In the rows, zero is written as 128.
Known rows, with every step that occurs
d z a r c: [131 141 121 166 114 105 111 144 117 123 150 103 165 141 137 107 127 111
 143 126 130 136 153 134 104 123 107 136 133 103 134 154 148 126 181 173
 139  79 135 152 121 169 132 139 137 115 145 141 153 140  82 123 137 126
 148 159 130 130 132]
c r z a b: [ 91 118 160 132 147 131 178 111 146 154 100 121 162 154 133 125 191 142
 109 122 133 120 188 120 102 114 119 171 152  52 137 128 101 140 148 138
 141  85 123 165 105 160 147 103 112 115 137 147 111 134 152 162 123 126
 143 152 150 126 114]
c r: [102 151 121 105 124 139 178 118  95 133 108 131 147 145 127 143 125 139
 132 128 130 124 131 114  87 126 139 137 136  94 143 125 120 122  98 113
 112  98 127 141 131 145 144 126  94 124 155 141 109 143  90 138 129 138
 131 141 134 126 117]
d z h a b w: [169 149 145 124 136 117  89  97 142 120 157 147 111 141 162  53 104 127
 135 127  88 134 155 134 135 116 143 136 150 149 118  89 117 140 200 160
 160 140 143 148 103 135 121 115 128 119 144 101 157 122 124 114 152 112
 114 153 114 123 168]
a h: [146 122 112 125 130 127 118 136 102 127 138 124  97 123 139 150 130 125
 148 136 116 122 123 114 146 141 191 150 124 136 141 134 130 111  94  99
 127 134 120 152 134 138 119 125 109 133 117 137 109 130 128 128 133 131
 133 126 124 121 113]
h a z r: [ 88 122 137 104 147 128 152 148 134 118 128  89 140 125 134 128 108 135
 132 142 188 143 111 123 155 114 152 115 123 131  97 183 143 118  68 128
 146 147 117 127 152 208 149 137 140 131 126  74 119 119 140 122 133 130
 143 120 134 137 125]
q l: [152 112 115 124 103 148 100 142  81 125 108  95  90 119 118 179 141 129
 128 126 139 125 104 141  97 120 134 113 120 161 135 136 129 111 104  97
 130 139 129 121 127  84 119 138 143 130 109 146 129 129 131 102 113 134
 109 138 150 121 130]
z d: [114 168 120 105  96 138 142 135 139 117 128 143  79 112 140 156  77 126
 135 127 135 128 109 111 115 132 133 149 141 150 146 134 125 124 128 123
 121 127 129 159 154  91 116 149 144 131 107 102 132 134  98 125 117 139
 136 106 130 140 112]
h z: [158 126 101 118 136 143 104 111 100 156 120 143 119 110 125 131 100 134
 128 137  98 134 119 134  78 152 104 105 127 125 138  94 138 135 161 114
 120 135 127 124 106 138 145 133 130 136 155 115 136 136  92 149 127 118
 128 132 121 131 125]
f a: [109 121  92 119 105 125 125 133 126 131 105 124 145 115 118 160 116 124
 106 129 104 128 117 118 118 129 134 116 126  90 128 122 124 112  89 110
 115 109 135  99 141  57 124 131 125 124 140 127 116 131 140 129 122 139
 132 122 122 130 125]
h a z l: [ 98 143 157 126 152 114 119 142 130 131 143  89 111 125 153 142  80 129
 114 143 165 129 124 135 119 119 155 105 120 131 111 185 128 123 123 139
 141 146 130 125 134 198 140 149 159 124 124 104 104 121 164 118 143 116
 126 126 140 136 120]
f a z l q: [ 96 126 146 117 116 126 116 153 132 126 131 105 116 125 123 187  95 113
 104 125 126 120 110 128 153 124 133 108 116  96 118 153 136 118 146 147
 117 123 133 101 143 111 115 120 147 114 119 128 107 111 152 101 136 127
 111 112 115 132 110]
b f a z h: [115 125 135 143 143  86 128 124 167 116 138 174 132 117 116 119 112 119
 126 117 114 113 130 151 187 119 153 132 131 111 126 133  90 122  68 148
  91 140 137  91 149  40 103 140 125 126  92 126 115 132 159 141 129 125
 124 127  86 142 140]
q l z a: [136  92 127 146 131 133  86 164 121 121 133 103 102 117 100 175 186 128
 104 125 156 128 125 153 116 118 127 120 124 220 137 147 136 103 128 100
 176 142 125 122 113 111 125 122 155 130 101 149 143 121 143 101 107 131
 104 132 155 110 147]
l z: [134 126 118 120 130 138 105 133 138 121 144 119 113 123 121 144 123 110
 128 132 132 132 110 129 160 137 110 114 108 192 155 103 143 121 151  94
 122 156 121 119 113  96 133 133 111 140 138 129 125 127 129 124 127 128
 117 121 152 122 135]
a z r c: [129 118 144 113 110 130 169 150  87  99 120 107 144 142 121 136 114 122
 167 127 192 132  97 140 195 111 113 125 122 126 125 164 147 115  95 150
 125 130 116 130 178 184 137 147 110 127 113 126 132 124 116 122 125 145
 161 126 135 135 102]
f b: [138 132 122 120  80 146 154  98 112 149 106 127 144 138 136 174 117 154
 137 134 100 148 111 127 140 129 112 120 124 120 125 139 118 121 115  81
 118 154 122 107 134  83 116 141 134 129 124 140 108 128 111 121 133 132
 135 117 140 138 140]
c r z h: [104 154 144 129 125 107 163 104 132 145 104 139 133 166 139 109 151 132
 125 120 109 110 149 111  89 124 134 154 155 132 142  93 105 171 129 133
 115  95 131 149 124 142 121 119  87 122 151 159 136 146 135 159 114 127
 140 129 127 128 120]
d z: [143 140 108 113 108 110 104 118 114 134 140 111 120 128 140 126  75 115
 147 124  80 135 138 113  77 135 117 132 122 121 157 102 141 125 188 137
 106 115 136 129 110 167 128 153 115 125 158 125 140 128  91 132 143 117
 124 142 131 128 119]
f a b: [125 102 128 125 107 142 149 117 152 132 112 119 150 122 127 134 125 124
 103 129  97 131 139 128 188 130 126 126 125  61 119 121 116 109  94 112
 120 117 132 106 133  18 127 121 122 117 131 120 109 124 152 121 132 135
 125 131 126 125 131]
b f a z: [103 118 124 129 151 101 136 127 150 128 131 144 146 104 112 143 119 119
 128 123 127 120 135 143 165 114 130 129 116  73 140 137 103 107  71 140
  79 127 131  88 143  60 119 135 127 129  90 115  95 131 156 142 141 126
 128 145 108 144 126]
f b w: [162 130 122  87  93 149 105  89 100 134 111 153 132 130 140 172 142 153
 149 136 123 142 113 144 135 105 116 126 130 123 138 108 118 104 159  95
 145 158 128 125 130  78 114 110 124 123 106 126 102 129 123 111 143 131
 130 137 136 138 150]
c r z h a b w: [120 148 166 122 163 137 157  76 133 138 114 142 146 162 155  76 182 139
 119 129 132 116 168 124 135 107 134 154 161 109 119  87  91 164 141 144
 156 114 131 160 101 135 133  78  98 116 135 123 131 137 162 145 133 121
 129 154 132 123 148]
q l z h a b: [153 107 158 170 138 154 111 127 144 114 144 103  98 135 127 107 174 126
 104 130 127 130 116 158 206 129 134 104 130 249 102 124 118 141  94  98
 171 176 125 112 104  58 118 111 151 132 108 132 157 118 159  88 115 122
  89 127 155 104 182]
l z r: [126 113 126 111 114 133 132 148 155 100 136 133 144 135 111 123 155 120
 133 127 163 138 102 131 176 127 105 125 104 188 132 113 161 119 128 102
 131 150 121 109 138 141 142 136 105 142 142 125 134 115 130 114 117 138
 130 100 149 121 132]
f a z h: [111 128 131 136 116  94 130 147 133 122 132 126 120 133 128 152  90 114
 113 130 102 122 108 139 186 130 164 122 141 135 121 135 117 119  62 137
 128 126 135 105 165  69 108 144 129 115 119 120 133 131 140 122 121 128
 134 116  95 136 130]
q l z: [147 100 122 139 118 150  95 146 100 114 133  95  94 119 108 170 169 113
 120 128 148 124  98 151 144 124 112 102 111 227 150 118 143 116 112  91
 142 155 126 106 106  85 125 125 136 136 113 147 138 122 138 100 117 129
  96 135 166 111 146]
a z l: [123 133 169 119 117  97 112 154 128 125 140 110  93 136 150 168  68 118
 134 133 158 118 117 149 140 120 149 118 115 118 145 159 130 114 158 147
 115 138 134 129 149 168 129 169 141 117 114 134  94 117 145 116 135 118
 133 120 132 138  94]

Rows
[116 120 137 157 145 113  84 159 173 119 158 109 145 128 125 144 161 112
 109 140 169 136 135 151 176 126 124 127 111 162 130 146 150 111 146 118
 147 124 121 141 121 108 137 126 143 130 127 122 123 131 125 113 118 125
 129 125 145 127 149] | l z a r
[ 76 131 134 121 147 116 154 121 131 155  97 122 157 151 124 147 185 143
 110 122 135 118 177 106  48 112 120 167 153  71 148 128 108 142 140 136
 140  78 125 159 117 186 140 110 109 121 136 148 120 140 142 168 116 131
 147 143 141 129 108] | c r z a
[144 119 158 123 136 146 146  93 168 125 125 156 128 116 132  92 129 131
 142 120 127 126 156 154 200 126 109 150 110  64 139 118  94 120 153 120
  83 153 124 125 113  26 127 134 124 135  99 130  92 130 148 135 142 125
 117 149 138 133 133] | a b f
[137 129 115 114  85 152 175 136 101  97  99 136 158 142 113  98 134 135
 160 120 174 131 106 119 143 119  95 129 125 119 116 140 146 123 118 130
 127 126 124 123 168 134 133 140 106 132 137 154 146 126 118 125 115 157
 155 116 143 126 113] | z r c
[134 143 158 125 120  93 115 149 126 124 144 126  85 140 144 145  64 117
 143 131 132 123 106 147 190 132 179 122 140 164 132 136 121 124 121 136
 120 146 126 137 161 117 110 158 126 121 110 124 130 133 125 124 123 120
 134 118 109 142 123] | a z h
[115 137 155 118 111 136  82 121 144 140 112 106  94 136 138 148 125 122
 121 116 131 113 139 103  86 129  96 134 117 121 136 105 125 168 252 136
 102 126 125 135  98 132 113 117 131 129 128 161 119 119 180 133 124 120
 113 112 152 131 100] | r z l q
[125 152 149 104 100 153  93 135 133 119 121 137  89 128 134 152  86 131
 120 121 131 124 115 115  95 133 122 119 110 133 119 134 139 134 236 132
 106 138 130 131 123 113 113 124 145 129 134 164 113 115 138  97 125 132
 100 101 139 126 107] | z l q
[138  97  96 142 159 114 152 120 151 118 133 186 166 105  97  90 181 135
 130 121 109 123 135 129 133 131 138 141 123  89 116 113 118 121  42 134
 113 130 131  91 130 121 130 107 116 139 105 120 118 121 143 143 129 130
 132 123  89 123 134] | b f a h z r
[173 113 101 133 162 134 113 123  83 148 139 133  98 112 130 131 134 130
 145 142  94 128 119 121 116 156 153 130 130 146 142 107 143 130 112 107
 140 141 119 146 113 180 134 114 121 136 131 122 125 131 100 144 135 119
 128 131 109 121 120] | a h z
[147 131 110 123  84 126 153 130  99 101 126 127 162 149 125  79 116 122
 167 114 126 135 126 116 113 122  91 133 128 118 134 118 155 130 158 163
 124 106 133 122 138 210 134 147 101 127 162 147 170 120  89 128 135 140
 151 136 137 122 117] | d z r c
[ 86 151 161 114 126 144 149 108 122 143 104 116 130 162 133 141 155 134
 117 115 124 110 147  97  64 121 103 143 132 104 140 109 122 170 204 147
 108  95 128 147 101 178 131  99 105 123 148 168 111 129 147 137 126 127
 116 127 151 124  97] | c r z l q
[126 167 126 141 134 124 122 122 147 129 124 146 106 131 142  89  94 139
 114 132 116 132 121 115 116 141 169 117 143 182  90 140 114 148 116 117
 145 152 131 135 136 101 113 133 139 132 144 126 153 136 145 128 119 130
 123 111 116 130 153] | z h a
[138 124 126 140 110 154 114 149 125 105 145 107  66 115 115 178 145 111
 121 124 153 123  90 139 139 125 112 123 129 245 152 125 137 120  95  99
 152 151 126 126 122  72 115 127 152 137  83 119 155 121 113  91 108 135
 101 120 157 116 144] | q l z d
[166 115 104 130 118 162 158 120  85 121 108 157 165 130 107  80 133 141
 152 126 138 137 110 128 113 142  68 101 129 134 115 111 154 142 134 141
 139 129 126 120 138 176 149 130 116 136 154 135 165 128  84 146 117 140
 152 122 125 124 121] | h z r c
[132 126 115 101  92 105 130 139 138 114 133 133 146 136 131 104 103 124
 151 119 119 141 131 116  82 124 113 140 121 117 134 109 158 119 161 148
 115 113 136 126 134 206 137 160 112 129 161 121 149 115  93 125 137 128
 141 123 127 128 116] | d z r
[122 115  98 140 154 114 141 119 150 124 133 159 137 104 111 125 161 124
 129 122 110 116 142 125 153 128 167 158 123  92 137 124  98 116  50 117
  94 129 128 105 129  52 110 112 113 136  94 138  97 131 166 138 140 132
 122 138 101 127 133] | b f a h
[137 164 120 143 126 101 106 115 138 132 151 135 116 135 153  73  74 129
 127 126  79 135 140 103  75 139 154 125 145 171 113 116 128 153 157 149
 138 132 142 135 111 163 115 143 131 126 164 120 171 131 109 132 140 114
 120 130 111 125 154] | d z h a
[151 110 107 108 125 138 132 134 120 136 113 156 147 121 115 106 122 142
 134 131 131 142 114 131  95 137  92 107 122 133 118 100 157 130 130 122
 130 134 128 116 129 185 153 140 124 137 152 109 148 123  93 138 118 127
 138 110 118 128 121] | h z r
[146 116 102 130 155 128 102 137 120 163 121 156 129 107 116 134 121 150
 113 132 111 141 146 128  57 146 113 116 137 117 128 123 135 115 171 131
 161 120 128 141 117 166 144 130 155 130 141 123 144 133 105 152 117 120
 131 129 116 131 126] | h z a
[ 93 148 163 115 150 150 114 140 122 132 142  85 101 123 142 151  83 129
 116 137 157 133 118 118 132 123 143 100 118 147  98 182 138 134 166 142
 138 154 120 134 126 183 131 116 166 127 125 107 108 116 154 104 144 118
 105 119 140 133 121] | h a z l q
[133 165 132 164 126  95  96 125 158 122 164 113 136 145 163  67  86 114
 127 134 101 138 132 125 121 136 154 121 138 162 103 124 136 158 132 157
 125 117 141 138 111 148 119 144 139 121 159 106 160 137 100 120 136 111
 126 133 110 130 165] | d z h a r
[ 92 120 132 135 162 110 160 130 118 150 110 121 145 151 128 148 209 139
 122 125 128 113 178 105  68 119 165 181 156  84 148 138 109 137 102 131
 151  79 121 174 114 225 135  97 103 123 125 158 114 139 149 164 126 129
 149 144 131 121 103] | c r z a h
[132 124  98 151 163 124 147 111 150 128 150 188 124  93 111 112 149 126
 127 121  93 117 138 124 126 142 138 151 142 115 136 113 101 129  52 134
 114 127 134 118 122  76 114 107 137 139  86 101 125 129 123 146 132 127
 122 128  88 130 134] | b f a h z d
[179 105 104 139 137 149 158 132  72 118 131 145 141 133 117  93 162 134
 165 134 128 129 112 121 142 147 125 131 131 148 120 122 151 135  88 131
 156 133 118 138 140 204 140 111 109 138 132 141 150 126  93 140 125 138
 151 121 115 113 117] | a h z r c
[108 132 134 125 146 153 166 144 102 107 123  86 155 135 127 104 121 133
 146 137 185 140 105 121 179 115 128 107 123 140  96 186 140 127  64 141
 151 143 113 126 162 201 145 127 131 132 124  98 132 125 131 131 134 141
 155 132 140 133 125] | h a z r c
[104 121 109 151 104 119 129 141 145 122 124  94 172 125 133 153 130 108
 107 139 132 131 110 142 168 127 131 113 112  71 114 136 138 121  62 118
 101  93 134 105 140  30 126 128 130 117 133 108 103 139 127 108 125 133
 135 128 119 136 135] | f a r
[107 130 132 148 126 109 100 164 157 132 132 108 146 123 136 151 130 127
 111 137 162 135 144 146 135 120 148 140 123  89 113 172 135 108 139 125
 131  98 127 156 139 106 130 139 155 119 118 119 113 144 123 118 117 132
 144 128 127 139 130] | z a r
[145 105  90 154 171 121 135 108 133 138 135 172 144  95 105 107 164 131
 128 125  89 117 144 131 127 140 140 134 125  93 134 103 108 123  73 127
 105 134 131  96 107  89 121 105 122 139 103 130 113 132 139 152 139 121
 122 140  91 125 136] | b f a h z
[154 138 134 119 132 157  88 121 117 150 126 147  98 117 126 131  93 139
 120 127 103 128 117 120  72 152  85  94 116 136 121 104 147 148 245 142
 125 141 132 127  98 151 134 116 151 131 153 137 133 119 107 119 125 117
  97 107 125 124 120] | h z l q
[157 103 139 140 180 139 121 108 161 158 127 182 142 100 114  91 145 149
 116 124 114 134 180 158 120 137  97 133 132  74 124 125 107 121 187 142
 135 142 127 134 101 106 143 122 156 132 114 120 124 129 125 157 132 115
 124 148 116 131 141] | h z a b f
